Each row was made from one small tree. Brackets hold a mark, then the marks that hang from it, in alphabetical order. Every link used is in the known rows. Write each row's tree.
Known rows
[nodop [samobo [budu tenop]]]: [ 0.67 -1.33 -0.30 -0.65 -0.12 -0.41  1.12  0.85  0.63  1.86  2.69 -0.30
  0.88  0.57  1.65  2.52  1.17 -1.04 -2.78 -1.55]
[budu samobo tenop]: [-1.90 -3.86 -0.81 -1.34  2.01 -2.70  1.39 -0.49 -3.24  2.16  1.50  0.89
  2.32 -1.10  1.10  2.69 -0.22  0.48 -1.68  0.12]
[nodop [samobo [budu [tenop kinusuv metu]]]]: [ 0.99  1.78 -1.14 -2.56 -0.79  1.72 -0.58  1.47 -0.15  1.00  3.15 -1.39
 -0.25 -0.58 -0.12  1.30  2.05 -1.80 -1.44 -0.37]
[metu [tenop sufu]]: [-0.76  2.33 -0.62  3.94  1.46 -1.95  0.59 -2.92 -0.52 -0.93 -0.82 -0.16
 -0.18  2.79 -0.65 -1.92 -1.33 -0.10  0.01  0.22]
[siba [nodop [samobo budu]]]: [ 1.17  0.29  0.67 -0.18 -2.20 -1.46  0.77  1.13  3.17  1.03  1.09 -0.27
  2.46  2.16  3.11 -1.15  2.18  0.07 -0.94 -1.92]
[metu tenop]: [-1.00 -1.17 -1.16  3.68  2.81 -2.41  0.87 -3.36 -0.32 -0.93 -0.99  0.67
  1.08  2.18 -1.38 -1.70 -1.31 -0.35 -1.41 -1.01]
[samobo budu nodop]: [ 0.94 -2.64  1.47  0.27 -1.32  0.21 -1.18 -0.23  0.15  0.51  0.67  1.40
  0.59  3.24 -2.57  0.79  0.21 -2.04 -1.81 -1.68]
[sufu [tenop kinusuv]]: [-0.08 -1.63  1.00  0.24  0.71 -1.08  0.06  0.54 -3.44  1.65 -0.16 -1.69
  0.93 -1.79 -0.19 -2.88 -1.01 -0.58  0.29 -0.94]
[sufu [tenop budu kinusuv metu]]: [-0.90 -0.22  0.48 -0.16  1.19  2.00 -0.50  2.24 -0.10 -0.58 -2.54 -1.46
 -1.23 -3.54 -1.24 -4.13 -0.70  0.66  0.97 -0.07]
[tenop [budu samobo]]: [-0.13 -4.03 -0.29  0.56  1.81 -1.73  1.74  0.17  1.63 -1.59 -1.24  1.06
  1.79 -1.80  2.71 -0.05  0.37  2.53 -0.67 -0.43]
[tenop kinusuv metu]: [-0.73  1.68 -0.99 -1.36  0.70  0.98 -2.14 -0.64 -3.19 -1.04  1.92 -1.77
  0.92 -0.75 -3.35 -2.28  0.35  0.15  0.15 -0.20]
[samobo [budu [tenop kinusuv sufu]] nodop]: [ 1.96  2.86  0.55 -2.72 -4.33  1.76 -2.31  1.26 -2.84  1.14  2.04  0.56
 -2.03  2.33 -1.72  1.96 -0.24 -2.19  0.55  1.48]
[samobo [budu tenop] nodop]: [ 0.00 -2.36  0.77 -1.39 -1.63  0.60 -1.24  0.35 -1.31  1.71  1.02  2.07
 -0.52  2.79 -2.75  2.76 -0.73 -2.01 -2.22 -0.97]
[samobo budu]: [ 0.17 -1.03  0.52  0.79 -0.05 -0.52 -0.26 -0.24 -1.15 -0.03  1.19 -0.61
  1.86  1.69 -1.31  0.49  0.17  0.52 -2.39 -1.89]
[metu [tenop budu kinusuv sufu]]: [ 1.60  4.67 -1.74  2.24 -0.48  0.25  0.12 -1.16  0.91 -3.75 -1.92 -0.17
 -2.30  0.63  1.04 -3.15 -0.96  1.13  2.35  1.89]
[siba nodop]: [-1.25 -0.62  0.39 -0.02 -0.60 -2.60 -0.07 -0.61 -0.71  0.42  0.04  0.17
  2.98  2.11  0.47 -2.26 -0.28  2.23 -0.36 -1.42]
[budu samobo [tenop sufu]]: [-1.61 -0.39 -0.28 -1.02  0.66 -2.27  1.09  0.10 -3.19  2.08  1.62  0.12
  1.10 -0.62  1.85  2.48 -0.35  0.71 -0.31  1.46]
[tenop budu kinusuv metu]: [-0.02  1.77 -1.25 -1.17  0.35  2.38 -1.67  0.82 -0.18 -3.44 -0.41 -0.98
 -0.63 -2.09 -2.00 -2.77  0.00  2.31  0.83  0.30]
[kinusuv [tenop [budu [samobo nodop]] sufu]]: [ 1.80 -3.26  2.48  2.16  0.42 -0.68  1.96 -1.39  4.64  0.13 -2.48  0.98
  0.11 -1.39  3.79  2.21  0.19  0.58  2.06 -0.90]
[nodop [samobo [budu [tenop kinusuv]]]]: [ 2.13  0.50 -0.88 -2.16 -1.34  0.26  0.34  1.16 -0.34  1.06  3.48 -0.99
  0.37 -0.17  1.87  2.05  1.67 -1.41 -1.45 -0.61]
[nodop [samobo [budu [tenop sufu]]]]: [ 0.87  1.37 -0.06 -0.39 -1.44 -0.03  0.94  1.28  0.79  1.91  2.66 -1.15
 -0.21  1.09  2.28  2.47  0.93 -0.67 -1.57 -0.52]
[kinusuv [tenop sufu]]: [ 0.26 -1.01  2.16  3.20  1.11 -1.59  1.37 -2.86  0.21  1.34 -0.02 -1.79
  1.42 -0.15  1.51  1.78 -1.05  1.44  0.51 -2.44]
[kinusuv [tenop budu metu sufu]]: [-0.52  0.66  1.45  2.66  1.57  1.48  0.73 -1.17  3.50 -1.01 -2.41 -1.61
 -0.63 -1.77  0.28  0.43 -0.75  2.59  1.14 -1.48]
[budu samobo [tenop metu]]: [-3.29 -2.24 -1.20 -1.82  2.82 -0.86  0.40 -0.09 -2.47  1.90  1.10  0.39
  1.59 -1.63 -1.30  1.67  0.33 -0.13 -1.60  0.49]

Write each row's tree
[-0.23  2.27 -0.95  4.11  0.99 -0.72  1.08 -1.57  2.41 -2.93 -3.14  0.67
 -1.55  1.64  0.70 -2.28 -1.49  1.69  0.66  0.57]
[metu [tenop budu sufu]]
[-3.37  2.68 -0.62 -0.64  0.75  0.70 -1.09  0.13 -3.43  1.28  1.18 -1.11
 -0.92  0.29 -2.99  0.79 -1.39  1.16 -0.76  0.72]
[budu [tenop metu sufu]]
[ 0.89 -0.85 -0.62 -2.33 -0.06  1.87 -1.47  1.24  1.77 -2.47 -0.84  1.16
 -0.40 -2.08 -0.81 -1.74  1.50 -0.69  1.75  1.52]
[tenop [budu [samobo nodop]] kinusuv metu]
[-1.25 -5.21  0.05 -1.71  0.90 -1.96  0.47 -0.71 -1.98  2.50  1.01  2.66
  1.22  0.25 -0.06  3.04 -0.30 -1.80 -1.13  0.33]
[budu [samobo nodop] tenop]
[-0.95 -3.02  0.88  2.45  2.94  0.80  1.03 -1.76  3.52 -1.11 -2.60 -0.63
  0.52 -2.40 -0.29  0.64 -0.56  2.26 -0.32 -2.81]
[kinusuv [tenop budu metu]]
[ 0.25  0.39 -0.20 -1.75 -2.40 -1.15  0.78  1.77  1.77  1.97  1.34  0.26
  1.27  1.83  3.02  0.52  1.62 -0.06 -1.24 -1.23]
[siba [nodop [samobo [budu tenop]]]]
[-1.87  1.70 -1.99 -2.92  0.76  1.14 -1.90 -0.08 -4.84  0.49  2.20 -1.05
 -0.25 -1.15 -3.41  0.02 -0.70  0.36 -0.45  0.56]
[budu [tenop kinusuv metu]]
[-0.30 -6.60  2.24  1.24  1.50 -0.96  1.72  1.74  2.62  1.21 -3.67  1.76
  0.27 -2.02  1.84 -1.37 -0.57 -1.03 -0.06 -0.71]
[sufu [tenop [budu [samobo nodop]]]]
[-1.36 -0.95  0.56 -1.68 -1.07  2.19 -2.21  0.69 -0.84  1.63  0.68  1.42
 -1.28  2.39 -4.98  2.03 -0.19 -2.50 -2.21 -0.57]
[samobo [budu [tenop metu]] nodop]
[ 0.11 -5.25  1.64  1.41  2.56  0.57  1.19 -1.35  5.15 -0.32 -2.99  1.25
  0.72 -2.18  0.60  1.53  0.78 -0.30  0.53 -1.87]
[kinusuv [tenop [budu [samobo nodop]] metu]]
[ 0.71 -0.02 -0.33  3.20  0.60 -1.04  1.25 -1.33  4.00 -2.01 -3.48  2.53
 -1.57  1.49  1.65 -1.37 -0.30 -0.95  1.55  1.71]
[metu [tenop [budu [samobo nodop]] sufu]]
[ 1.13  4.70 -1.46  2.18 -0.23 -1.02 -0.34 -2.38 -1.81 -1.72  0.06 -0.98
 -0.66  1.92 -0.31 -2.78 -0.77 -0.67  1.77  1.49]
[metu [tenop kinusuv sufu]]
[ 0.93  1.32 -0.95 -2.63 -1.77  0.70 -1.14  0.72 -3.93  0.47  2.60 -0.73
  0.10  0.22 -1.05  1.73 -0.11 -0.13 -1.32  0.08]
[samobo [budu [tenop kinusuv]]]
[-0.33  5.64 -0.35 -0.89 -0.95  1.55 -2.37 -0.07 -3.16 -1.02  1.99 -2.93
 -0.40 -0.21 -2.55 -2.26  0.22  0.57  1.65  1.39]
[tenop kinusuv metu sufu]
[ 0.67  3.31  0.25 -1.44 -3.54 -0.77  0.60  2.04  1.71  2.13  1.39 -0.65
  0.57  2.27  3.64  0.39  1.42  0.16 -0.08 -0.20]
[siba [nodop [samobo [budu [tenop sufu]]]]]
[-1.84 -4.84  1.87  0.84  2.41  0.77  0.80  2.21  3.20  1.04 -3.99  1.14
 -0.45 -2.54 -0.61 -2.19  0.03 -1.52  0.13 -0.24]
[sufu [tenop [budu [samobo nodop]] metu]]
[-1.05  0.62  1.87  2.76  1.88  0.29  0.27 -2.34  1.08  0.99 -0.42 -2.23
  0.84 -0.72 -0.95  0.89 -0.41  0.83  0.53 -2.02]
[kinusuv [tenop metu sufu]]
[ 1.40 -6.91  1.96  1.99  1.77 -1.25  2.32 -1.83  4.63 -0.02 -2.58  1.75
  1.40 -1.89  3.06  2.36  0.19  0.17  0.58 -2.24]
[kinusuv [tenop [budu [samobo nodop]]]]
[ 1.45  1.13 -2.20  1.82  0.97 -0.37  0.38 -1.68  0.90 -3.86 -2.05  0.74
 -0.97  0.16  0.37 -2.98 -0.76  0.85  1.00  0.55]
[metu [tenop budu kinusuv]]
[-0.34 -1.51  0.41 -0.75  1.58  1.05  0.43  2.59  0.67 -0.22 -2.61 -1.03
 -0.19 -4.64  0.61 -3.24  0.64 -0.20  1.27  0.87]
[sufu [tenop [budu samobo] kinusuv metu]]
[ 2.87  1.17  0.39 -1.48 -2.62  0.60 -0.40  1.26  0.90 -2.00 -0.42  0.73
 -1.08 -0.90  2.76 -0.91  0.81  0.34  3.28  2.55]
[tenop [budu [samobo nodop]] kinusuv sufu]
[-0.50 -0.18 -0.73 -1.02  0.47  1.01  0.20  1.15  1.12  1.64  2.28 -0.86
  0.32  0.27 -0.23  1.90  1.57 -1.41 -2.71 -1.27]
[nodop [samobo [budu [tenop metu]]]]
[-0.07  5.88 -0.88 -2.67 -2.52  2.66 -2.35  1.69 -3.56  0.37  2.42 -1.91
 -1.59  0.30 -2.68  1.00  0.20 -0.27  0.07  1.56]
[samobo [budu [tenop kinusuv metu sufu]]]
[ 0.15  1.24 -1.14  3.42  1.42 -1.58  2.00 -1.21  3.17 -2.44 -3.02  1.25
 -0.57  0.33  2.68 -1.68 -0.26  0.87  1.15  1.65]
[metu [tenop [budu samobo] sufu]]
[ 0.94  0.61 -0.21 -3.32 -2.11 -0.76 -0.74  0.34 -3.55  1.76  2.14  1.06
 -0.61 -0.22  0.92  2.02  0.25 -2.07  1.88  2.83]
[budu [samobo nodop] [tenop kinusuv sufu]]
[-1.68  5.17 -1.44 -2.44 -0.88  1.56 -2.10  0.39 -4.96  0.44  2.26 -1.83
 -1.45 -0.55 -2.70 -0.09 -0.89  0.60  0.92  1.98]
[budu [tenop kinusuv metu sufu]]
[ 0.32  0.70  1.20 -1.04 -2.88  1.15 -1.39  0.78 -1.34  1.81  1.09  1.26
 -1.71  3.29 -2.15  2.79 -0.84 -1.72 -0.90  0.36]
[samobo [budu [tenop sufu]] nodop]
[ 0.38 -5.34  0.59  0.20  0.84 -1.08  0.85  0.10  2.72 -1.28 -1.60  2.67
  0.86 -0.61  1.54  0.10  0.30  0.47 -0.25 -0.25]
[tenop [budu [samobo nodop]]]
[ 1.85  3.74 -0.48 -0.44 -2.01  0.88 -0.70  0.90 -0.78 -3.10  0.09 -1.32
 -1.34 -0.83  1.59 -1.94 -0.50  3.32  2.21  1.39]
[tenop budu kinusuv sufu]
[ 2.07  3.59 -2.07  1.44 -0.20 -0.80  1.01 -0.76  1.75 -3.25 -2.00  0.27
 -1.32 -0.59  3.14 -2.28  0.33  0.43  2.74  2.83]
[metu [tenop [budu samobo] kinusuv sufu]]
[-1.06  2.07  0.94 -1.50 -2.20  2.63 -2.38  1.32 -0.95  1.64  0.80  0.72
 -2.22  2.87 -4.44  2.13 -0.31 -2.26 -0.92  0.70]
[samobo [budu [tenop metu sufu]] nodop]
